(in the rows, 128 means zero)
Known rows, with every step that occurs:
mipop-nulu-mivufa-vopur-sarador-gepapo: [124 107 127 132 130 164 117 159  90  57 187 131  49 154  93 161 175 180
 137 149 150 112 127  99  80 116 134 165]
gepapo-mivufa: [ 87 113 115 119 107 139 101 161 105 136 167 122 188 119 123 160 108 120
 160 176 102 162 134 158 101  88 136 150]
mivufa-vopur: [120 125 112 120 131 122 136 129 126 100 138 132  95 143 106 123 133 145
  93 149 173  91 167 118  95 155 148 137]
madu-pamab: [165 111 132 118 136 169 157 120 104  93 113 131 123 166  88 130 124 101
 107  90 118 141 151 160 137  90 128  99]
nulu-mivufa-vopur: [122 155 117  96 142 117 135 128 138  96 142 111 114 146 139 150 121 141
 109 149 195 129 173  98  73 180 159 116]
nulu-mivufa-gepapo: [121 146  88 117 129  99 154  91 165  97 151  70 117 115 183 198 105 110
 160  88 126 145 117 108 111 145 160 128]
mivufa-nulu: [133 139 100 155 123 132 131 110 107 121 145  67 109 132  93 112 145 134
 105 145 144  73 130  94 137 158 141 104]
ferut-fuze-vopur-madu-pamab: [142 130 106 114 156 196 125 111  75  95 119 128  88 170  87 136 147 111
 129  71 140 129 153 111 140  63 163 119]
sarador-vopur: [ 88 119 171 125  73 139  92 110 107 121 120 162 145 145 148 117 122 125
  96 154 177 115 115 102  73 173 107 124]
ferut-fuze-vopur-mivufa-gepapo: [ 89 122  59 126 179 114 104  97 119  89 179  80  91 143 180 156 112 116
 150  95  93 139 104 136 125  90 169 149]
pamab-madu-vopur: [105 120 194 137 146 151 131 149 112  40 169  99  99 126 101 163 133  76
 132 142 160  93 123  80 131 144 164 119]
ferut-fuze: [106 105 124 134 159 158 152 114  86 142 100 142 136 129 102 122 166 184
 174 121 157 134 157 106 174 118 109 120]
mivufa-gepapo-sarador: [134 117 113 133 147 140 114 103 123  90 152 102 112  94 100 180 132 136
 130 148  62  97 136 166 170  65 163 166]
vopur-fuze-ferut: [107 145 101 117 145 124 128 142 101 102 131 149  74 163 136  92 133 167
 169 108 102 124 109  92 125  65 142 106]
vopur-mivufa-gepapo: [124 119  64 137 152 108 115 104 134  95 183  68 107 123 169 164 123 120
 132  96  89 136  97 155 122 107 166 157]
mipop-nulu-mivufa-gepapo: [135 152  78 139 116  99 159  97 151  93 157  51 129 140 175 206 113 104
 167  94 135 121 139  98 111 140 173 139]
ferut-fuze-vopur-mivufa-gepapo-sarador: [113 118  96 123 191 149  81 102  96  83 174  98 109 114 117 168 130 142
 138 152  56 117 132 170 167  42 173 167]
sarador-vopur-fuze: [ 92 110 162 151 114 124 127 121  70  77 151 129  91 169 126 128 177 191
 140 139 173 129 136  87 111 133 103  99]
gepapo-sarador: [141 125 146 123 152 157  96 126 106 109 142 130 134 103  84 148 137 144
 117 176  77 109 148 166 165  72 146 152]
sarador-gepapo: [ 86  96 117 119 139 139 118 160 128 100 157 131  76 149 107 153 139 153
 146 109 107 140 105 112 100 115 119 134]
ferut-fuze-vopur: [ 58 132 119 106 185 139 105 115  93 116 117 154  97 167 149 114 108 122
 163 127 136 132 143  88 131  89 133 111]
ferut-fuze-vopur-sarador: [126 122 152 132 158 178  99 115  57  90 146 174  68 126 127 107 158 160
 144 164 139 116 117 114 139  71 117 155]
mipop-nulu-mivufa-gepapo-zufu: [130 105 103 152 127 148 167  85 146 106 159 112 147 148 165 194  81 110
 164 136 149  87 154 119 131  99 167 162]
madu-vopur: [132 119 168 151 135 156 123 136  94  66 140 127 106 156 110 145 135  76
 127 123 160  89 150 111 106 154 149 113]
pamab-madu: [ 90 128 168 109 146 119 137 146 154  91 167  89 115  84 115 155 126 127
 133 157 126 135  91  83 163 115 148 135]

Rows:
[119 139 117 138  89 171  65  97  90 114 150 116 104  98 108 164 172 150
 111 130 156  84 113  85 113 116 176 185] -> mivufa-gepapo-sarador-vopur-madu
[138 120 102 128 169 142  85 110 111  86 181  87 118 100 112 175 134 137
 121 153  50 116 125 187 161  56 172 173] -> vopur-mivufa-gepapo-sarador
[131 158 113 140  84 169  69 101  87 109 157  95 121 115 120 183 172 142
 126 134 172  83 129  69 103 124 191 184] -> mipop-nulu-mivufa-gepapo-sarador-vopur-madu
[103 143  94 113 148 120 132 142 100  89 135 150  59 169 125  91 135 176
 152 118 126 104 129  88 111  79 153 110] -> mivufa-vopur-fuze-ferut
[162 121 136 122 109 204 108 106  73  88 124 132 114 149  70 143 159 117
  93 102 143 115 145 128 125  84 159 134] -> gepapo-sarador-vopur-madu-pamab
[105 158  95 102 153 118 132 142 106  85 137 140  68 171 142 104 129 173
 159 117 136 122 130  77  99  91 159 100] -> nulu-mivufa-vopur-fuze-ferut
[176 127 111 125 128 190 137 117  91 101 124 115 104 149  73 142 159 116
 112  74 136 129 145 130 137  83 162 129] -> vopur-madu-pamab
[117 142  77 127 110 160  90 143  93 123 168 105 105 111  89 159 170 157
 126 140 173  99 150  91  96 115 194 185] -> gepapo-mivufa-vopur-madu
[104 111 179 161 165 132 155 150  74  22 186  86  58 156  92 159 186 156
 166 130 159 115 142  70 151 113 140  96] -> pamab-madu-vopur-fuze
[137 137 116 115 153 137 113 101 133  86 157  88 127  96 124 199 123 132
 141 148  76 123 139 154 152  82 169 152] -> nulu-mivufa-gepapo-sarador
[ 75 127  86 108 145 127 119 166  92  81 159 148  61 174 115 110 133 181
 167 128 109 120 122  93  92  60 154 119] -> sarador-gepapo-mivufa-vopur-fuze-ferut
[149 174  82 129 118 150 106 128 104 114 160  82  98 134 111 167 178 152
 126 120 207  92 164  57  94 148 204 172] -> mipop-nulu-mivufa-vopur-madu
[106 167  91 118 141 151  69 123 104 123 149 117  75 130 135 140 142 117
 138 104 144 107 115  67 110  95 187 161] -> fuze-vopur-madu
[103 131  75 124 115 162  87 152  94 113 177 106  87 117  81 167 173 165
 133 133 166 104 141  87  86 110 191 187] -> sarador-gepapo-mivufa-vopur-madu
[ 84  92 133 124 159 175  99 149  79  71 170 162  34 146 105 137 161 176
 158 134 115 131  99 102 109  77 113 153] -> ferut-fuze-vopur-sarador-gepapo
[135 160 107 116 126 117 141 133 124  92 148  95 127 171 131 159 131 134
 117 154 203 103 194  88  74 175 169 130] -> mipop-nulu-mivufa-vopur
[103 128  91 148 110 139 112 132  90 128 171  63 150 128  89 134 132 128
 127 179 126  97 134 115 117 130 147 120] -> gepapo-mivufa-nulu
[119  88 140 134 131 169 109 156  95  77 175 150  49 127  95 144 170 179
 141 135 112 130  89 120 106  96 111 161] -> vopur-sarador-gepapo
[145 141 111 130 144 138 117 105 124  83 162  77 135 112 118 206 129 127
 145 151  82 105 155 146 153  79 176 161] -> mipop-nulu-mivufa-gepapo-sarador
[149 109 142 139 113 171 108 140  67  81 178 154  94 106  94 129 168 173
 110 202 152 105 136 149 101  96 134 184] -> gepapo-mivufa-vopur-sarador
[ 92 111 159 128  87 146  82  91 102  92 138 145 135 119 128 152 124 129
  96 167 132  93 119 130 103 128 131 149] -> mivufa-gepapo-sarador-vopur
[ 88 141 122 115 119 129 110 131  92  98 128 166  83 169 146  88 129 167
 151 122 127 115 103  80 100  87 134 104] -> sarador-vopur-fuze-ferut
[107 129 130 115 136 141  46 127  88 114 180 123 151 155 171 109 129 133
  88 160 138 157  94 149  73 142 137 141] -> sarador-vopur-mivufa
